Each row was made from one walk, in order. Every step used is in the known rows, and no mark comes twice. Write each row's walk.
In the rows, zero is written as 128.
Known rows:
momom tolit ninaf rugam kinil fefu: [ 93 179  56  72  91  90 160  94 116 125 147 140  59 128 119 135 121 167
 147 167  97 184 119 123  75 126 158 157 120]
momom tolit ninaf rugam kinil: [112 189  74  81 106 105 194  99 123 120 144 134  86  99 132 129 104 154
 148 180 105 198 156 119  59  91 174 159 113]
zufop tolit fefu momom rugam: [140  95 114 137 102 145 125 128 148 124 154 143 154 117 180 141 140 178
 129 191 129 139 104 160  76 134  86  76 150]
nifi zufop tolit fefu: [137  50  90 110 140 111 106 131 142 115 159 181 171 110 111 150 127 160
 107 228 113 127  97 130  47 190 124  92 141]
rugam momom: [162 102 136 141 148 110 110 115 108  80 168 182 119 102 135 120 111 164
 121 178 141 154 160  97 101 170 157 131 108]
rugam ninaf momom fefu tolit: [151 149  91 111 132 158 114 163 129 103 176 136 134 100 156  69  93 157
  71 133 155 169 170  71 113 143 124 167 136]
momom kinil fefu tolit ninaf rugam: [142 118  66  72 104 115 180 131 138 125 169 105  92 153 151 105 156 182
 102 154 125 145 129 133 101 145 134 161 114]
fefu tolit: [190  75 118 127 133 123 134 164 144 122 181 153 158 136 129 115 139 172
  90 170 118 137 154 105 113 158 135 124 107]
kinil fefu tolit: [173  66 100 117 119 107 100 159 139 125 184 157 131 167 117 120 154 186
  91 159 113 124 118 111 128 194 117 121 112]
fefu kinil momom rugam tolit ninaf: [133 183  78 131 113 119 154  88 137 176 138 145  99 140 135 158  95 174
 161  98 157 148 119 143  68 123  88 144 107]
rugam tolit: [185  98 113 131 135  90 113 129 132 109 164 177 123 130 131 141  89 171
 138 159 125 164 174  93  56 148 141 129 120]
zufop tolit fefu rugam momom: [123  86 101 129  90 185 102 124 132 102 164 135 157  51 158 147 114 163
  92 204 155 128 150 126  69 206  99  87 143]
kinil momom fefu tolit ninaf rugam: [123 156  66  89 115 153 167 147 145 137 181 131 136 133 140  97 139 206
 131 147 178 117 146 122 116 147 121 188 100]
zufop tolit: [161  62 144 112 131 131 101 137 138  99 178 174 153 126 119 141 111 176
 127 211 118 133 125 125  59 164 137  92 136]
zufop tolit ninaf: [152  98 133 103 133 152 124 115 138 107 162 145 161  92 144 152 126 176
 149 209 115 144 118 137  31 153 141 117 117]
momom rugam kinil fefu: [124 121 101 105 122  48  86 121 124 126 146 168  69 175  98 140 108 169
 161 160 114 153  88 124 117 167 128  89 167]
tolit ninaf momom fefu: [122 171 108 113 145 131 126 138 102  95 166 142 124  98 165  96 129 185
 159 159 171 151 137 103 102 130 167 178 135]
rugam ninaf momom: [143 131 131 107 140 122 116 121 100  67 186 146 121  85 160  99  70 154
 114 156 155 180 178  86  68 152 170 165 129]
fefu momom tolit ninaf rugam kinil: [114 197  81 106 102 138 205  89 126 125 154 122  90  83 143 132 127 147
 129 147 109 207 153  99  72  81 149 150  86]
nifi gugol: [152  78 145 124 176  56 131 114 140  90 190 177 159 143 104 122 119 175
 117 180 112 160 114 129 120 182 137 112 129]
kinil momom tolit ninaf rugam: [107 175  81  93 106 111 190  95 115 122 171 158  98 128 138 127 124 195
 172 166 154 144 142 157  81 107 150 193  88]
zufop tolit fefu: [141  64 113 115 120 132 110 136 129 109 160 162 172 103 152 144 123 179
 120 212 116 134 130 154  51 173 134  96 149]
kinil ninaf rugam momom tolit: [110 172  97  82  85 111 157  89 139  95 164 152  92 132 127 116 121 174
 112 186 156 166 162 122 124 134 129 189  81]
tolit fefu rugam ninaf: [122 112  95 101 120 134 122 157 117 113 152  95 163  80 149 142 101 160
 107 172 152 165 162 117  74 180 105 123 156]
rugam kinil momom tolit ninaf fefu: [ 69 208  52 123 121 140 154  95 109 153 146 170  98  94 124 131 114 147
 168 128 118 171 144 154  95 125 150 170  81]
momom kinil: [164  90 132 124 162  79 143 140 104 108 151 166 109 161 112 124 128 164
 135 155 125 152 131 131 109 132 150 110 141]
fefu rugam: [148  88 134 116 122 122 114 169 127 113 185 126 146 129 106 142 127 174
 127 182 162 126 143 104 114 172 121 111 141]
nifi zufop tolit fefu momom rugam: [133  80  93 132 122 120 120 123 162 129 154 165 152 124 137 147 144 160
 116 206 128 134  72 135  70 150  75  72 142]

Write each row's walk:
[136  98  68  78  90 105 131 139 143 122 191 136  93 144 107 107 114 164
  79 157 113 148 150  87 109 189 146 126 124] -> ninaf rugam kinil fefu tolit
[144 111 123 106 121 110 143 122 119  62 191 161 101 103 147  98  95 175
 113 199 159 156 187  92  89 156 174 159 115] -> ninaf rugam momom
[129 107  97 136 109 141 118 136 109 101 160 130 146  70 159 136 126 166
 105 179 170 140 167 113 107 198 119 119 133] -> tolit fefu rugam momom
[140 120  86 130 123  88 147 142 109 127 137 172 135 130 147 135 140 178
 130 185 105 161 133 161  99 117 138 132 135] -> momom tolit fefu
[146 104  80 118 104  93 101 134 124 134 156 137  73 167 105 157 114 167
 124 118 143 142 129 105  98 177  81  97 154] -> momom kinil fefu rugam tolit
[131 113 117 113 123 118 114 143 122 124 166 125 126 106  86 151 103 142
 124 158 140 150 152  84 105 181 131  85 144] -> fefu rugam kinil
[142 130 120 115 136  66 119 126 129 122 139 162  99 146 109 135  93 154
 161 171 117 165 126 118 102 135 144  92 162] -> momom rugam kinil
[ 94 145  93 104  82 143 117  78 162 151 128 119 151 115 142 168 130 153
 123 155 127 157  93 154  90 167  68  78 123] -> zufop tolit fefu momom rugam kinil ninaf
[ 77 196  78 120  98 151 138 114 144 150 157 135 119 121 105 130 148 128
 105 121 118 192 140 118 148 126 105 147  68] -> rugam kinil ninaf fefu momom tolit
[133 135 125 112 142 102 128  83 117 101 134 155 106 143 114 136 128 156
 113 137 154 156 135 126 135 174 122 143  92] -> rugam momom kinil ninaf
[ 50 145  50  95 111 195 110 107 156 152 179 138 140  61  80 162 104 126
 132 172 156 120 109 112  56 213 100 113 101] -> nifi zufop tolit ninaf fefu rugam kinil momom
[124 143 100 142 126 116 154 123  99 167 161 183 103 164  75 137 130 170
 110 105 135 134 103 151 135 121 102 129  98] -> fefu kinil momom tolit
[118 156  91 136 130  87 132  86  97 144 145 209  87 139  79 151 100 157
 151 119 115 153 125 135 109 141 135 118 103] -> rugam kinil momom tolit
[135 117 130  94 144  82 134 113 124 123 140 141 126 181  96 143 141 169
 130 145 145 145 116 146 135 158 120 139 109] -> momom kinil ninaf
[116 148  70 108 103 130 142 150 118 133 135 110 140  90 146 145 109 155
 104 168 131 183 150 137  84 132  87 131 149] -> momom tolit fefu rugam ninaf
[ 99 197  95  96  97 105 134  77 113 122 152 157  92 118 110 130 106 142
 120 129 137 178 142 113 124 143 148 163  95] -> rugam kinil ninaf momom tolit
[154  91  90 123 122 156 128 195 157 124 199 141 164 123 145  85 140 158
  86 178 123 143 178 114 125 154 144 153 104] -> ninaf fefu tolit
[171 165 103 143 115 121 152  98 153 131 141 130 115 112 182 152 120 170
 171 138 137 183 142 106  52  96  98 135 105] -> fefu momom rugam tolit ninaf
[135 120 117 127 155 117 119 185 116 146 156 152 128 166  79 112 137 169
 100 138 142 142 105 103 145 129 113 113 154] -> momom fefu kinil
[111 130 103 129 128 206 157 127 140 120 167 120 140  86 171 119 155 143
 119 157 121 167 130 144  66 116 119 122 101] -> zufop tolit ninaf fefu momom kinil
[110 178  80  95 107 145 112 124 142 137 163 130 132 123 109 100 121 152
  82 111 159 150 145  81 163 182 121 157 108] -> rugam kinil ninaf momom fefu tolit
[119 132  74 140 120  91 142 114  93 140 145 197 127 138 136 142 136 193
 150 148 136 133 124 183 110 144 124 144 110] -> kinil momom tolit fefu
[146 125  65 128 104 112 188 114 123 113 153 128  99 117 185 120 112 159
 103 121 140 186 191 114  60 112 127 139 124] -> ninaf rugam tolit fefu momom kinil
[ 78 189  69  82 131 116 149 107 111 124 156 147  93 116 108 119  97 181
 176 136 169 146 141 113  92 149 156 164 125] -> tolit ninaf rugam kinil momom fefu
[ 84 171  90  98  86 118 146 120 125 146 152 104 130 140 159 117 136 168
 102 133 184 139 112 159 145 152 108 161 138] -> tolit fefu kinil ninaf momom rugam
